Each row was made from one path, in order. Every step used is in the known rows, and no mark comes twice. Write each row's path.
Known rows
rovo, maru, voni, kofe, rufedor, dimo: [ -9.6  11.4 -37.6  -3.9 -54.7  14.0 -20.1  30.8 -26.0  -7.2 -16.0 -65.2
  14.9 -54.8  29.0  20.5  18.3  -4.9 -14.0 -60.4  13.0 -22.3 -15.3]
rovo, dimo, rufedor, kofe, voni: [ 21.4  17.8 -20.3  12.9 -26.1  20.0 -15.1   5.0  -1.7 -30.1 -11.1 -46.4
  -1.2 -25.9  32.4  52.8  14.0  -2.4  -6.8 -60.2   6.9 -12.6 -21.5]
maru, rufedor, dimo: [ 24.9  14.9 -36.0  -0.1 -35.4   1.7 -21.4   8.7 -21.7  -3.4 -10.1 -42.8
   6.4 -42.0  45.1  40.8  25.1 -29.1 -12.4 -24.1   3.3   2.1 -18.2]
dimo, rufedor: [ 14.3  -1.9 -16.7  -4.2 -25.2   8.2 -16.1  10.7 -15.4  -9.7 -26.0 -21.1
   7.8 -29.0  21.5  50.8  12.1  -3.8 -10.1 -37.2  -4.6  -1.2 -29.3]
dimo, rufedor, kofe: [  5.1   8.1 -19.1  -0.8 -34.6  20.0  -8.9   6.9  -4.3   1.2 -34.8 -25.4
  12.6 -26.9  26.8  42.0  16.4 -21.6  -8.8 -47.3   6.1  -2.9 -31.9]
dimo, rufedor, kofe, voni: [ 13.1  10.0 -16.8   0.7 -20.9  20.8 -13.5  18.8   6.7 -12.2 -19.5 -33.6
  -3.0 -33.1  19.4  42.3  17.5 -16.4 -10.5 -63.7   6.7  -6.6 -28.2]
kofe, voni, maru, rovo, dimo: [ 33.8  -0.9  -7.2  29.1  -0.4   8.4 -31.4  22.0  -0.3 -25.7   3.4 -57.7
 -19.1 -51.3  35.1  52.6   6.2   4.1 -10.8 -45.1   8.3  -2.4   3.7]
kofe, voni, maru: [ 23.3  -3.4 -11.4  10.0  -2.2   7.9 -30.1  29.3   1.5 -18.1  -0.3 -37.3
 -17.6 -56.8  13.8  33.2  13.4  -9.8  -9.0 -45.3  19.4   3.5  -1.3]
rufedor, kofe, rovo, maru: [ 15.3  -0.9 -29.2   2.8 -42.5   9.1  -4.1  27.8 -16.9   9.9 -54.2 -38.4
  30.5 -48.0  29.0  10.0  20.4 -29.1 -16.6 -38.4  33.3 -13.1 -33.6]
rovo, dimo: [ 28.0   5.6 -30.6   7.6 -29.8   0.5 -15.6  14.2 -22.7 -22.2 -21.0 -30.8
   7.7 -30.5  32.1  41.7   4.1  -0.8   3.4 -20.5   9.1  -5.1 -20.2]
rovo, maru, rufedor: [ 39.4  16.5 -23.5  11.3 -49.9  13.8 -19.0   7.4 -29.7 -10.0 -31.4 -48.7
  32.0 -26.5  26.6  35.1   9.8 -20.3 -20.3 -19.6  18.3  -7.2 -25.8]
rovo, maru: [ 29.8   4.4 -29.4   1.6 -45.2   2.7  -5.6  18.2 -29.4  -2.8 -41.4 -37.8
  29.9 -28.3  17.7  16.3  12.0 -14.8  -1.3 -24.6  13.5  -3.9 -24.3]
kofe, rovo, maru: [ 25.2 -12.2 -26.1  -0.3 -32.5  -5.2 -12.0  30.7 -33.1  -2.2 -47.7 -34.1
  25.0 -50.1  23.9  19.6  16.9  -7.4 -19.0 -28.8  21.3 -12.2 -30.8]
kofe, rufedor, dimo: [  0.6   2.8 -47.3 -16.7 -31.4  -1.8 -31.0  25.4 -35.3 -10.3  -0.9 -19.6
  -6.3 -54.2  40.3  21.7  31.5 -15.9  -1.7 -44.5  -3.0  -7.0 -19.2]
rovo, dimo, rufedor, maru: [ 32.3   4.8 -27.5  12.9 -26.0  19.3 -17.8 -16.1 -21.4 -38.5 -13.3 -49.1
   9.7 -19.4  34.1  62.2  25.6  13.8 -10.1 -55.7  -6.1  -1.4 -24.6]
rufedor, dimo: [ 14.5   3.2 -43.0 -12.4 -29.3 -11.0  -5.4  19.8 -25.0   3.3 -18.2 -30.8
   2.2 -42.9  38.2  18.0  28.2 -23.1   9.6 -30.4  -4.3   5.6 -15.7]
voni, maru: [ 13.0  -6.2 -13.2   8.6 -18.8  10.2 -24.2  13.5 -10.2  -2.6 -18.2 -27.6
  -1.1 -51.5  22.5  31.6  12.7 -16.1  -7.1 -25.8  19.1   7.9  -4.9]
dimo, rufedor, maru, rovo: [ 27.5 -11.1 -19.0  10.2 -17.8  21.3 -18.8  -0.4 -10.6 -13.6 -23.7 -47.4
   9.1 -26.9  35.7  65.6  24.1   3.5 -18.5 -53.6 -15.1   5.4 -31.6]
rovo, dimo, rufedor, kofe, voni, maru: [ 16.7  17.4  -8.9  25.4 -19.2  27.5 -22.8  -5.1   0.6 -31.0  -1.6 -53.7
  -7.5 -36.3  34.6  53.1  17.9  -3.5 -12.7 -64.5  12.0  -6.9  -5.6]
rufedor, kofe, rovo: [  5.6  -7.7 -29.2  -3.9 -26.8   4.5 -10.6  37.4  -6.4   9.8 -46.0 -21.2
  11.0 -54.1  30.7  21.4  18.0 -30.2 -14.0 -33.4  31.3  -8.1 -35.2]
dimo, rufedor, maru, voni: [ 15.4   1.3 -13.7   4.1 -28.7  26.5 -13.7   1.7 -11.9 -12.2 -17.8 -44.7
   2.8 -34.5  23.4  70.1  19.8  10.1 -21.3 -69.4  -5.6  -5.2 -28.0]
maru, rovo, dimo, rufedor: [ 28.0  -1.0 -14.6  20.7 -24.6   8.5 -18.8   5.5 -18.0 -17.1 -22.4 -44.5
   6.8 -25.6  48.0  72.6   1.7  11.3  -9.4 -32.6 -16.5  -6.3 -24.6]

Which path is each row?
[ 10.9   3.3  -0.4  21.6 -11.6  27.7 -23.6  11.4  14.2  -6.0 -12.4 -50.1
  -9.6 -45.0  33.7  54.9  16.3 -14.4 -19.3 -65.0   2.9  -0.7 -11.6]	dimo, rufedor, kofe, voni, maru, rovo
[ 28.7   2.6 -31.8   5.7 -40.1  -1.3 -18.0  15.8 -36.6  -3.6 -31.6 -54.2
  24.1 -52.7  44.4  29.0  30.8 -15.9 -29.2 -32.6  15.5 -11.0 -24.3]	kofe, rovo, maru, rufedor, dimo
[ 24.0  -4.9 -25.0   0.0 -22.6  20.6 -17.1  -5.0 -12.7 -20.0 -19.4 -36.9
   9.9 -25.8  22.6  53.3  30.0   1.0 -13.8 -57.1  -4.5   4.3 -31.9]	dimo, rufedor, maru
[ 19.2  -7.0 -15.2  15.1 -22.3  14.6 -20.5   5.1 -23.9 -27.8 -20.7 -51.4
   1.7 -49.6  39.0  76.6  20.0  25.4 -34.0 -67.3   5.4 -18.7 -26.8]	kofe, rovo, dimo, rufedor, maru, voni
[ 20.6   6.2  -7.4  19.1 -23.8  18.2 -35.9   4.6 -10.9  -9.2  -8.7 -41.6
   1.4 -50.0  30.8  51.5  10.5 -22.3 -26.0 -21.3  25.2   5.8  -6.4]	voni, maru, rufedor
[ -7.8  -2.4 -20.2  -6.8 -34.5  10.8 -18.3  45.0   4.5  -0.9 -28.8 -46.4
   3.5 -54.2  15.1  42.5  -7.1  -6.1 -11.1 -36.8  21.8 -13.3 -22.1]	maru, voni, kofe
[ 19.8 -14.2 -35.4   3.0 -19.5  19.0 -42.5  23.8 -22.2 -20.3  -8.4 -35.4
   0.3 -44.3  36.1  45.3  26.4  -4.4 -17.8 -51.5   0.2  -3.4 -32.0]	kofe, rufedor, maru, rovo
[ 32.6  -3.1 -24.0  18.5 -24.0   0.7 -17.5  19.5 -18.9 -11.5 -27.1 -42.2
   5.2 -32.7  47.3  55.1  -1.1   0.5  -1.8 -17.2  -3.0  -4.6 -21.1]	maru, rovo, dimo
[  6.0   4.1 -20.5   6.2 -48.7  13.0   0.0  33.1 -16.4  17.2 -52.8 -44.1
  23.6 -54.7  29.2  24.4  11.0 -20.6 -22.2 -49.4  33.0 -22.9 -28.5]	rufedor, kofe, rovo, maru, voni
[ -3.8 -24.7 -31.5 -12.3 -16.4  -2.2 -28.4  49.7   1.6 -11.5 -39.3 -38.6
  10.4 -62.3  18.3  22.8   9.9  -8.7 -21.5 -24.9  31.3  -7.0 -33.2]	voni, kofe, rovo
[ 22.5  10.4 -12.1  30.3 -13.7  19.9 -22.4  20.4  11.6 -13.0  -8.5 -60.5
 -11.6 -48.2  41.2  40.4  11.0 -17.9  -7.4 -52.6  21.2  -4.8  -2.0]	rufedor, kofe, voni, maru, rovo, dimo
[ 31.0   8.2  -5.9  18.2  -7.1  17.1 -41.4  19.9   1.3 -24.8   7.1 -47.5
 -16.9 -55.4  21.7  49.4  12.2 -14.6 -26.9 -40.1  24.2   0.5  -2.9]	kofe, voni, maru, rufedor
[ 20.8  -0.7 -25.5   0.7 -29.1  17.6 -11.8  18.6 -11.9  -4.2 -21.4 -44.8
   3.1 -44.0  22.3  49.9  15.5  -2.7 -12.1 -54.8  12.2  -3.6 -24.0]	rufedor, maru, voni
[ 34.1  21.2 -35.3   8.6 -52.5   6.7 -11.0  -0.6 -35.8  -4.4 -21.8 -58.6
  28.1 -30.6  41.1  24.5  26.4 -25.1 -14.1 -28.1   6.5  -3.2 -16.7]	rovo, maru, rufedor, dimo
[ 28.5  21.0 -22.2   8.9 -26.1  21.4 -25.6  25.6   7.1 -13.1 -14.4 -45.0
   0.6 -38.7  27.3  42.2  11.4 -36.9 -20.5 -39.9  28.5  -7.5 -27.5]	maru, rufedor, kofe, voni
[-10.3  -5.5 -11.9   6.7 -29.0  12.5 -23.2  30.5  -4.1 -19.7 -24.8 -56.9
   1.3 -59.1  31.1  68.3   0.4  22.7 -33.6 -55.6  17.1 -26.2 -25.0]	maru, voni, kofe, rovo, dimo, rufedor
[  4.4 -16.2 -34.7   0.0 -20.8  -0.6 -28.8  37.3  -4.3 -27.0 -31.7 -49.7
   9.0 -55.2  29.0  33.0   9.6   3.1 -18.5 -26.8  31.0 -12.0 -28.1]	voni, kofe, rovo, dimo
[ 22.9   7.0 -20.2   8.6 -29.7   9.9 -17.7  -2.4 -23.5 -28.5 -17.5 -33.2
   6.6 -21.8  33.2  60.6   9.5   9.8  -5.5 -38.1  -5.6  -7.2 -22.7]	rovo, dimo, rufedor
[ 27.2  -8.5  -3.9  19.1   2.8   8.3 -32.2  32.7   5.6 -11.5  -2.9 -47.6
 -20.1 -57.4  26.8  45.5   7.8  -7.4 -13.1 -41.7  10.6   2.5  -0.9]	kofe, voni, maru, rovo
[ 28.4   0.2   1.4  32.3  -0.6  17.2 -34.1   9.0   1.0 -29.7   5.7 -58.7
 -19.8 -45.9  36.1  68.7   9.7  13.1 -17.6 -57.6  -2.7  -4.0   0.8]	kofe, voni, maru, rovo, dimo, rufedor
[ 12.5  -7.8 -26.8   2.5 -37.0  10.2 -31.9  32.1 -10.2 -17.7 -40.5 -63.5
  28.8 -51.5  25.1  26.7  13.0 -12.2 -38.8 -26.8  38.5 -13.8 -32.0]	voni, kofe, rovo, maru, rufedor
[  6.5 -11.2 -42.2   7.5 -23.7  24.1 -48.7  21.8  -6.4 -43.3  -5.6 -65.1
   3.7 -44.7  40.0  42.9  21.2   6.1 -19.4 -50.2  12.7  -9.2 -27.4]	voni, kofe, rufedor, maru, rovo, dimo
[  7.5  -3.3 -39.1  -0.9 -39.2   3.2 -26.3  25.4 -15.8 -13.7 -31.7 -72.4
  26.0 -58.3  38.7  18.7  27.8 -16.5 -30.9 -34.0  27.0 -10.5 -24.2]	voni, kofe, rovo, maru, rufedor, dimo
[  5.6   6.6 -22.9   2.1 -51.6  13.5  -7.9  31.5 -11.8  -1.9 -37.7 -62.8
  26.2 -43.7  14.2  27.4  -1.4  -4.3 -13.5 -40.9  22.5 -17.0 -19.9]	rovo, maru, voni, kofe
[ 15.0  16.1 -23.1  12.6 -37.0  19.8 -10.0  -5.2 -12.8 -17.8 -24.3 -38.1
  12.1 -21.4  38.3  52.2  13.0  -6.8  -4.3 -45.5   4.6  -8.3 -25.3]	rovo, dimo, rufedor, kofe
[ -1.4 -13.9 -24.3   1.3 -19.0   7.1 -30.3  23.1  -4.7 -33.9 -28.5 -52.0
  10.2 -49.4  30.4  47.3  12.3  12.9 -25.8 -39.6  18.5 -13.3 -30.5]	voni, kofe, rovo, dimo, rufedor
[ 35.4 -14.4 -30.9   7.4 -16.9  11.6 -16.8  16.5 -10.4  -5.6 -27.6 -47.8
   9.6 -34.9  35.9  45.1  21.3  -8.5  -8.3 -36.6  -0.5   8.2 -29.1]	rufedor, maru, rovo
[ 13.2   0.0 -31.6   7.0 -30.6   5.5 -10.1  24.0 -13.0  -6.6 -38.9 -32.4
   9.6 -48.5  40.1  30.8  15.5 -19.1 -10.8 -35.4  30.1 -13.6 -29.8]	rufedor, kofe, rovo, dimo
[ 37.6  27.1 -23.8  14.9 -45.3  22.5 -17.8  14.5 -10.5 -12.1 -26.0 -61.2
  23.8 -29.4  25.3  27.1  15.3 -32.8 -20.7 -42.3  29.6 -12.8 -23.7]	rovo, maru, rufedor, kofe, voni
[  1.9 -17.3 -41.8  -4.2 -21.3  22.9 -48.0  33.2  -0.2 -28.7 -11.3 -56.3
   5.0 -49.5  30.2  35.5  22.3  -5.7 -21.2 -50.3  13.8  -2.7 -31.9]	voni, kofe, rufedor, maru, rovo
[ 41.9  -5.5 -33.9  20.0 -19.7  13.4 -16.8   4.8 -16.0 -22.6 -20.1 -59.0
   7.5 -28.1  45.1  54.3  19.7   3.2  -5.8 -39.6  -1.9   2.4 -23.7]	rufedor, maru, rovo, dimo
[ 27.2   8.8 -13.6  24.9 -18.6  17.7 -17.2  13.7   0.2 -20.2 -15.7 -56.0
  -2.8 -28.8  47.0  65.7   6.8  -0.4  -9.8 -54.7  -6.8 -12.5 -21.4]	maru, rovo, dimo, rufedor, kofe, voni
[  4.7 -16.9 -32.1  -6.2 -32.1   1.7 -20.8  40.0  -9.1 -12.9 -46.4 -54.5
  28.2 -54.8  17.8  11.1  14.3  -7.6 -23.1 -30.4  34.5 -11.2 -30.8]	voni, kofe, rovo, maru
